Each row was made from one small tree. Brackets hold a mark, then the marks that hang from it, in alphabetical order. Every link used is in the known rows. Write each row's tree.
Known rows
[zito [dese [memu birufev] [pota busok]]]: [-19.9  90.9   6.2  -7.6 -62.9  23.1  29.8   3.0 -27.2 -34.3  67.8  10.4
  37.1   8.7  -5.6 -11.2   5.7  53.0  29.2  44.8 -14.3  40.3 -12.8  27.5
 -11.9  25.0]
[kupa [memu birufev]]: [-12.3   0.8  22.5  42.9 -64.1   7.8  22.8  16.6  -4.2 -42.5 -20.0   9.5
 -21.4 -15.5  22.4 -18.4   5.9 -25.4   9.6  -5.5  -8.8   9.9  21.7   1.2
  18.6   9.4]
[pota busok [dese [memu kupa tumin]]]: [  7.4  80.4 -13.8 -28.9  -9.6 -20.5  69.0  45.3  22.6  22.9   2.1 -55.9
  18.7 -10.8  -3.6  -5.3  -6.6   8.0  18.1  30.5 -46.3  11.9  -5.9  25.3
  -1.0 -16.4]
[tumin memu]: [  6.4  16.3  43.1   1.4 -19.8   0.3  16.7  15.3 -26.5 -28.1 -23.1  17.1
 -14.5 -36.4 -21.1   3.2  14.5 -15.7  35.6  27.7 -17.8 -11.2   3.4  13.3
  -0.1   8.7]
[kupa memu]: [  9.8   0.7  39.8  31.9 -57.9  -5.0  19.8  25.6 -27.6 -18.4 -19.2  10.1
 -20.8 -56.7  -1.2  -9.2  25.0 -19.1  36.3  19.1 -24.7  -3.8  34.0  16.9
 -14.1  19.1]
[busok memu]: [ 16.0  34.8  51.1   0.1 -31.7  -5.1  -1.5  13.7 -46.4  -7.8 -29.4  17.3
 -32.8 -38.8 -16.8   9.6  29.2  -8.3  66.6  44.0   3.1 -18.3  14.2  21.0
  -4.7  19.3]
[memu birufev busok kupa tumin]: [  8.0 -28.0 -51.0  16.1  28.0 -33.0  34.7   1.6   5.6  10.3 -50.5 -20.1
 -10.7  -4.8   3.3 -18.3  -6.0   2.7 -11.7 -40.3  13.1  -4.9  49.0 -19.5
  32.8   6.9]
[nikef dese]: [ 12.4  26.4  34.2  -2.3 -16.2  14.8  25.0  29.4 -84.4 -16.9 -36.7  35.7
 -34.8 -35.9 -26.0   9.9   9.2 -16.0  28.8  70.7   9.1   0.8   7.3  -5.6
 -43.0  34.4]
[zito [dese [memu birufev busok kupa [tumin nikef]] pota]]: [-13.7 -10.9 -51.7  -5.5  22.3  -2.3 -49.0 -17.4  30.4  15.8  43.8 -14.3
  27.4  31.3  14.9  -7.5 -23.7  51.6 -42.2 -45.9 -15.9  -8.9 -15.2   5.1
   8.9 -11.2]
[dese [memu busok] pota]: [  3.4  24.1   7.5  -9.9 -37.1  -5.5  27.6  -2.2 -43.7   3.9  29.0  22.1
  32.7 -73.3 -30.7  27.8  56.4  26.6  53.9  33.6  -3.9  44.3  48.0  21.6
 -32.5  29.9]
[kupa [memu birufev busok [tumin nikef]]]: [-10.0 -74.8  -2.8  28.5 -11.2 -10.9  11.4  -7.3  61.1 -21.2   8.9  21.4
  14.0  -1.7  41.5 -19.3  -2.5 -23.2 -48.6 -60.9   2.8 -19.0  17.4 -14.2
  27.7 -16.0]
[zito [dese nikef [pota [busok [memu birufev kupa tumin]]]]]: [  2.1  17.0 -30.4 -12.1  17.7   9.3 -60.0 -32.8  11.6  22.7  25.5 -21.4
  15.5  67.8  17.9  -7.5 -36.6  21.8  15.7   4.3  12.8 -25.3 -32.5  11.7
   1.9   4.1]
[kupa [memu birufev busok [tumin [nikef [dese pota]]]]]: [-27.2 -50.3 -16.7  22.8 -39.1  28.1 -29.1 -23.3  46.6 -17.9  41.4  27.4
  36.2  10.9  23.3  -5.7 -10.5 -32.2 -48.1 -20.1  43.5 -17.0  16.3 -26.2
 -20.1   8.1]
[kupa [memu birufev [tumin [nikef [dese pota]]]]]: [-33.3 -31.6 -13.2  30.9 -60.1  37.8 -33.4 -16.7  41.2 -31.9  15.4  13.1
   7.8  28.5  10.2  -4.7 -20.7 -40.3 -37.7 -14.8  16.4 -22.0 -17.5  -6.1
 -16.4   7.5]
[dese [memu busok kupa tumin]]: [  9.6   2.0 -24.1   3.2   9.6 -38.3  32.8  13.5   3.9  36.1 -25.4 -29.2
  -1.4 -31.6   8.3  15.7  26.1  10.5  18.2 -14.3 -24.2   9.7  46.3   0.9
  15.0 -13.4]
[pota busok]: [ 24.1  43.4  36.7  -6.5 -10.0 -12.7  82.0  21.0 -61.9 -14.6  -9.0  23.3
   9.3 -61.9 -41.1 -10.2  35.4  17.5  51.7  56.9  -2.8  27.3  15.8  18.9
 -26.2  32.7]
[pota [busok [memu birufev [tumin nikef]]] dese]: [ -3.2  37.9  18.3 -33.2  -9.1   8.3  24.7  13.3  62.4 -25.9  27.3   0.3
  25.9  35.3  11.5 -19.0 -28.4 -14.2 -18.5   8.2   9.3 -39.1 -54.5  14.0
  24.5 -18.7]
[birufev [memu kupa tumin]]: [ 15.3   2.5   2.9  23.0 -14.8 -42.6   5.3   7.5   1.1  23.5 -41.2 -41.6
 -62.3 -20.6  -8.1 -26.4   0.6  -8.6  20.0   3.0 -30.3 -20.8  47.9  -3.5
  17.1   5.4]
[zito [dese [memu busok kupa] pota]]: [  4.5  36.3 -13.3 -13.4   2.5 -12.6 -28.8   6.2 -54.9  31.9  43.7 -11.0
  20.2 -43.7 -10.0  -2.8  13.7  66.2  34.5  24.8 -21.1  14.0  37.2  13.5
 -44.7  23.4]
[nikef [dese memu]]: [ -2.7  54.0  45.5  -2.1 -42.9  23.4  20.7  33.1 -60.6 -15.1 -16.0  25.9
 -29.5 -15.4  -1.6  35.3  21.4 -15.1  34.0  67.0 -12.9  22.9 -11.2   0.9
 -22.0   4.2]

Which tree is each row?
[ 20.7 -59.2  29.0   2.8   7.1 -37.6   6.4 -12.2  20.3   4.4  16.3  24.6
 -20.1 -41.8   0.2 -16.3  18.7   6.5 -25.0  -5.5 -10.9 -20.8  46.4 -12.8
  -3.3  -3.5]	[birufev [memu busok [tumin nikef]]]
[-13.7  -4.3   3.4   9.7  25.8  24.7 -59.1  -5.8  30.9   1.3 -35.8 -13.1
 -41.0  74.5  20.4  -1.4 -37.2 -39.3 -31.7 -17.4  31.8 -59.2 -57.6 -22.4
  29.1 -20.7]	[busok [memu birufev kupa [tumin [nikef dese]]]]
[-23.5  33.9 -20.2   1.8  -2.4  26.4 -13.6  -6.2 -28.2   2.1  15.7  -6.2
  17.3  15.9   4.7  12.9   5.3   7.9   7.2  14.3  33.9  41.8  15.5 -29.2
 -10.3  12.1]	[nikef [dese [memu birufev busok kupa] pota]]
[  0.5 -19.0  -4.4  15.3  29.6  -5.3 -40.8  -8.7  42.8   2.9 -43.2 -29.9
 -32.2  47.7   9.4  -5.5 -22.8 -16.1 -14.5 -52.2   7.1 -50.6 -44.0   4.2
  53.0 -21.1]	[busok [memu birufev kupa [tumin nikef]]]
[  9.5 -65.3 -37.1   4.7  66.6 -24.7   9.4  -8.3  20.7   8.6 -35.7  -8.0
  -4.3   5.3   2.5 -20.0 -15.0   4.6 -46.2 -62.3  11.4 -15.6  -0.4 -14.5
  28.9 -12.7]	[memu birufev busok kupa [tumin nikef]]
[ 21.3  -5.5  -8.0 -10.4  14.2   5.2 -33.0  -6.5 -57.3  32.2 -22.4 -11.0
  -9.6 -13.6 -20.3  48.7  18.1  14.4  51.3   2.7 -30.0  51.9 -17.1  39.5
 -23.1  -3.0]	[dese [memu kupa] nikef pota]
[-12.9  48.6  27.4  -8.9  23.9  45.4 -51.1 -20.6  -4.6  -7.2  33.0  -6.4
  27.8  55.7 -20.2  -9.1 -15.4   5.1   3.2  19.7  62.5  -7.5 -64.1 -13.7
 -18.0   9.5]	[tumin [nikef [dese [pota [busok [memu birufev kupa]]]]]]
[ -6.8   9.7  -5.3 -14.0 -32.8  27.2 -39.8  -6.8 -49.4 -16.0  29.7  35.1
 -10.3  31.0  13.6  33.0 -11.1  24.0  15.7  21.9 -31.1  37.7 -38.9  31.5
  -9.0   4.1]	[zito [dese [memu birufev] nikef pota]]
[-18.8  -2.0  -7.0 -10.2  36.1  35.7 -41.3 -13.1 -11.3   0.5  31.6   7.5
  26.0  31.4  -1.8  14.1  -2.3  16.2 -27.9 -15.0  34.0  32.8 -31.4 -23.7
 -16.8  -4.8]	[tumin [nikef [dese [memu birufev busok kupa] pota]]]
[ 16.8 -48.5   7.9 -16.9  30.6   0.1  10.0   6.8 -16.6   6.8  -8.3  47.2
  -1.3 -22.0 -11.0   7.9   4.3 -12.8 -35.6  15.3  21.6 -31.4   6.5 -21.4
 -35.1  10.0]	[memu busok [tumin [nikef dese]]]
[ -7.2 -12.3   3.6   7.0  43.4  -8.5   9.3  -0.9   6.5 -15.7 -18.4 -15.0
   0.7   7.1  15.3 -23.3 -13.3  -3.4  -6.0 -27.6  19.0  -4.1  19.1 -30.9
  34.1 -10.5]	[tumin [memu birufev busok kupa]]
[ 21.0 -59.0  10.6   4.0  50.0 -44.7 -20.3  -8.8  24.2  33.5  -2.3 -11.9
 -25.1 -26.5  -0.8 -29.0   3.7  12.7 -26.2 -31.8  -7.5 -26.0  42.8 -20.5
   3.8 -13.2]	[birufev [memu busok kupa [tumin nikef]]]
[ -2.5 -12.6  -1.7   6.9   5.6   2.8 -62.4 -20.1   2.0  22.0   5.4 -18.4
 -31.5   8.5 -27.4 -12.6 -16.1  -9.7 -18.0  11.3   4.0 -26.4   4.3 -13.2
 -33.6  15.0]	[birufev [memu kupa [tumin [nikef [dese pota]]]]]
[ -0.7 -44.6 -62.0  -3.9  20.1  -7.7 -13.6 -33.8  18.0  28.2  -7.3 -18.1
  16.5  27.5  16.4  38.3  -1.0  -1.2  -2.1 -47.8  -0.8  43.0   6.0   3.5
  23.2 -21.6]	[dese [memu birufev busok kupa tumin] nikef pota]
[ -3.0 -35.4 -27.0   3.0  38.9 -15.1   7.5  -3.7  48.2   9.4 -14.6 -17.8
   2.4  26.1  24.5   7.9  -5.6   8.4 -41.9 -65.7 -10.7   9.6 -15.5  -8.9
  50.1 -43.9]	[dese [memu birufev busok kupa [tumin nikef]]]
[-35.0  77.5 -18.1   2.9 -78.1  34.7  54.5  -9.4  21.1 -24.6  35.3  -0.4
  37.6  32.7  -4.2  16.8   6.8 -11.9  15.2  42.1  18.3  40.8  -9.9  -1.7
   2.7  11.2]	[nikef [dese [memu birufev tumin] [pota busok]]]
[ 28.4 -11.2  25.0 -57.6  14.7  -6.4  21.6  32.5 -40.7  12.8  12.3  39.6
   3.4 -33.4  26.0  43.7  12.6  -4.8  11.6  35.2 -30.4  40.3   2.2  17.6
 -30.5 -18.4]	[pota [dese [memu busok] nikef]]
[  3.9  81.8   5.9 -34.9 -50.4 -11.3  90.0  44.8  21.9  -3.1  21.7 -16.2
  29.4 -24.5  -0.3   5.2   9.1   1.6  25.1  54.9 -45.3  20.3   4.8  34.8
  -3.9  -3.9]	[pota busok [dese [memu tumin]]]
[ 14.7 -29.8  10.3 -14.3   1.2 -20.3  29.2   5.7  19.6   9.0   8.1  24.7
  13.7 -35.0   0.5  25.2  31.0   8.5 -10.6 -13.4 -25.4   4.8   3.7  12.5
   6.2 -23.8]	[dese [memu busok [tumin nikef]]]
[ 18.6 -49.3  32.5 -15.9  86.4 -15.1 -22.8  -3.0  -1.9   5.3  -1.0   1.2
   7.1 -25.5 -10.9 -11.9   0.6  10.4 -17.3 -29.5   3.3 -21.5 -11.8 -10.7
  -2.4 -16.8]	[tumin [memu busok kupa] nikef]
[ -7.6  35.1  -1.7  20.5  -8.3   2.4  22.7  19.4 -20.7 -13.6 -42.0 -26.5
 -28.3  16.9   7.9   7.5   1.5   2.1  23.1 -17.1 -24.5  40.2 -14.6   5.7
  43.2 -14.9]	[dese [memu birufev kupa]]
[-13.3  10.7   8.0  18.4  20.1   2.6  -0.9   4.8   1.5 -26.7 -40.9 -26.7
 -27.1  24.4   2.5 -19.0 -23.5 -13.6   8.6 -19.3  -3.6  -7.3 -14.6  -5.9
  40.5 -10.5]	[tumin [memu birufev kupa]]
[ 28.4 -60.8  -3.0 -11.0  31.1 -30.3  29.7   0.7  -6.8   9.4 -16.2  35.0
   4.3 -53.9 -16.4   2.1  20.0  11.0 -16.3 -15.5  -1.5 -20.2  16.9   7.8
 -15.4   4.5]	[memu busok [tumin nikef]]
[-24.7 -37.1  10.5  35.6 -43.0  31.2 -13.0   7.1  43.2 -34.0  -8.1  21.0
 -19.3  45.2  39.6  -8.3 -27.4 -54.6 -55.5 -21.7   7.6 -31.2 -29.4 -18.0
  11.5 -13.8]	[kupa [memu birufev [tumin [nikef dese]]]]
[ -0.2  12.5  10.5  -2.3  10.5   4.9 -23.9 -22.4  16.7  22.2  38.2 -23.5
   7.0  11.4 -31.8 -29.1  -8.4   6.8 -12.3  28.0  18.2  -7.0  -0.6 -16.4
 -39.9  11.9]	[birufev [memu kupa [tumin [nikef [dese [pota busok]]]]]]
[-10.6 -45.5 -52.9  -1.7  48.0  13.7 -30.4 -26.2   8.1  11.4  -3.5  -1.8
  19.4  24.0 -17.9  -6.4 -23.8  -2.9 -49.7 -28.5  46.9 -10.8  -2.4 -26.4
 -19.1  12.6]	[memu birufev busok kupa [tumin [nikef [dese pota]]]]
[  4.4   2.8 -28.2  -3.0  13.7   6.7 -27.7 -41.1  27.1  25.2  -5.7 -27.6
  20.0  52.9  -0.9   8.6 -13.7  -8.9  29.8 -13.4  27.7   2.9 -22.3  11.8
  19.8  -3.1]	[dese nikef [pota [busok [memu birufev kupa tumin]]]]
